Each row was made from one walk, in order. Every step used is in the known rows, and no mark comes twice. Write each row's walk.
Known rows:
lalaluz -> fatuf -> lirolir -> soreg: [ 12   6 -22   0  10   4  40   4   9  10 -20  40  16 -11  -2   7 -15 -15
   6   9 -20]
gikit -> lirolir -> lalaluz: [  2   5  11  -2   5   4 -12   5  13  -3  15 -14   2  -9 -11  19   5 -32
   5 -30  25]
lirolir -> lalaluz -> fatuf -> guni: [ -6  13   0  14  10   0 -26   6  -4   4  23   4   3 -27 -13  29  -4   1
  -3  10  16]
fatuf -> soreg: [ -1   9 -28  10   9   4  10   6  29   6  32 -17  -4 -38  16 -12 -19 -49
   5   1 -11]
fatuf -> lalaluz: [ -2   8   3  24  -6   5 -42   8  25  11  12   8   9 -11   9 -13  -5 -14
   6  10 -11]
lirolir -> soreg: [  2   7 -10  -8   2  12  15   9  21  25 -10   9  10 -70  -1   9   2 -28
   1  19  -1]
vafube -> fatuf: [ 13  18  16   8 -22  -2  24   3 -17  -1 -18   1   5  -4   5 -18  -8   1
  -8  19   7]
lalaluz -> fatuf -> guni -> gikit: [ -9  -5  24   7  -3 -10 -16   0 -10  -6  19  12  -9  22  30   1  -3  34
   0  18  -2]
lirolir -> vafube -> fatuf: [  2   4 -14  13 -14   3   9  -2 -37  12 -35  -3  14 -71  -4 -21   8  -2
 -11  21   0]
fatuf -> guni: [-17  13  11  14   6   5 -10  -2  28  16  56  -3  -6 -41  13   2 -20 -13
  -8   1  14]
guni -> gikit -> lirolir -> lalaluz -> fatuf: [ 12 -12  20 -10  -3 -12 -21   7 -28 -22 -26   1   2  54   7  17  21  18
  12 -15  11]
lalaluz -> fatuf -> guni -> gikit -> lirolir: [ -8 -16  25  -9  -1  -8 -12  -7  -1 -21  21  17 -10  48  29  10  -2  40
   5  -3  13]
guni -> fatuf -> gikit -> lirolir: [  2  -6  14 -15   2   3  14   0  18  -7  18  -9 -15  76  -8  -4   1  20
  -5  -8  -7]
lirolir -> vafube: [-10   0 -27  20  -1   6 -16   2 -11  26  -3  -2  10 -88  16 -18  11 -34
  -6   4 -12]
guni -> gikit -> lirolir -> lalaluz: [  1  -9  38 -13   4  -9 -16   4   1 -17  -2 -28  -7  19  -2  16  11  -9
  10 -25  20]
lalaluz -> fatuf: [ 11  10 -10  17 -17   0  -1   9 -19   8 -10  31  13  15  34 -15   3   0
  -1  14 -13]
fatuf -> gikit -> lirolir: [  3   4  -5 -16  -2   1   7  -8  24 -13  20 -11 -15  68   4  -5  -7  -5
   0 -18  -6]
vafube -> fatuf -> gikit: [ 15  19   8  -7 -17  -5  27  -5 -10 -11 -15 -16 -11  57 -16 -17 -11  18
 -10  21  -9]
guni -> fatuf -> lirolir -> vafube: [-10  -7   2  27  17   4  22   5   3  26   3   6   8 -51  -2 -22 -11 -20
  -8 -11 -19]
lalaluz -> fatuf -> lirolir: [ 14  12  -8  24  -4  -4  25   3  -4   0   1  36   7  46  24 -20 -22 -13
   2 -12 -23]
gikit -> lirolir -> vafube -> fatuf: [  2  -7  -8  -1 -14   3  12  -9 -28  -3 -31  -1  11 -42  -3 -11  11   1
  -6  -4  14]

Which walk is each row?
[ -8   2 -21  28  11   1  10  -5   9  19   5   1   8 -58   7 -22 -15 -42
  -2 -23 -20] : fatuf -> lirolir -> vafube
[  2   6 -29   0 -11  -2  14  -9 -27   3 -34 -22  -2  -5 -24 -21   5  13
 -13  22 -19] : lirolir -> vafube -> fatuf -> gikit
[  3  20  10  19  19  -2  10   6  22   5  14 -15   2  -7 -21   6 -23 -44
   3 -35   1] : fatuf -> lirolir -> lalaluz
[ -3  -2 -19  22 -11   5 -32   0 -18  12 -32   0  17 -58 -16 -19   9   9
  -2  28  -8] : lirolir -> vafube -> fatuf -> lalaluz
[  4  -3 -22 -38  11   9  22  -6  32  -2   0  -5  -8  21 -23  19   2  -6
   5  -3  -3] : fatuf -> gikit -> lirolir -> soreg
[ -8 -11 -38  -9   4   4  -5 -11   7   2   4 -14  -7   4  -4 -10  10 -12
  -2 -18 -15] : fatuf -> gikit -> lirolir -> vafube
[ 14   2  -5  -1  -5   1 -17   7 -16  -8 -11  13  12  26   0  20  14  -5
   7 -18  14] : gikit -> lirolir -> lalaluz -> fatuf
[ -8 -11 -24   6  -2   7  -9  -6  -3  12   0   1   8 -61  15  -9  13 -28
  -1 -20   2] : gikit -> lirolir -> vafube
[-10 -18 -12  -9   7   6   2  -3  -1   5   1 -12  -6  11 -15  -9  16  15
  -8  -5 -13] : guni -> fatuf -> gikit -> lirolir -> vafube
[ 14  -6 -41 -36  -1   7  19  -4   5  -8 -23  23   1  56 -13  20   9  18
   6  12 -16] : lalaluz -> fatuf -> gikit -> lirolir -> soreg
[ -8   3  -1  -1  13   2 -25  -1   8  -8  32   6   1   2 -14  37  -1  11
   3 -18  30] : gikit -> lirolir -> lalaluz -> fatuf -> guni
[ -9  -2  22   5  10 -11 -28   6 -13  -6  10  -8  -6   1  -6  26   4  21
   2  11  10] : lirolir -> lalaluz -> fatuf -> guni -> gikit
[ -1   7  16  -1   0   1  16   9  11   9  13 -12 -13  51  -6 -15  -1  11
 -11  16 -19] : guni -> fatuf -> gikit
[ -9   3  50  -2  -7 -10  10  -6  -9 -13   8 -18 -17   1  -1  -3 -17  38
  -7  24  20] : vafube -> fatuf -> guni -> gikit
[  0 -11  35 -10  -7  -7   2  -1   5 -14   6  -6  -9  35  31  -9   6  -1
   7 -17   6] : guni -> gikit -> lirolir
[ -9 -22   3 -31  11  -1   4  -5   7  -9   1  23  -2  -5   4  34   5  36
   9  13  15] : lalaluz -> fatuf -> guni -> gikit -> lirolir -> soreg
[-19 -11  41 -10   8  -6  -8  -9  25 -14  45 -12 -20  15  18   9 -10  14
   3 -17  21] : fatuf -> guni -> gikit -> lirolir
[ -4 -27   9  -1 -10  -9 -40  -8 -20 -18 -45  -9   6  -3 -12 -13  19  37
   8  11   2] : guni -> gikit -> lirolir -> vafube -> fatuf -> lalaluz
[ 13  14 -10  15  -2  -2 -19  15 -27   4 -18  10  14   2   1  11  11 -10
   2   3  -1] : lirolir -> lalaluz -> fatuf
[ 14   3 -11 -44  -4   5  41 -10   8 -16 -32  -7  -7  31 -44  16  -2  21
   0  14   6] : vafube -> fatuf -> gikit -> lirolir -> soreg
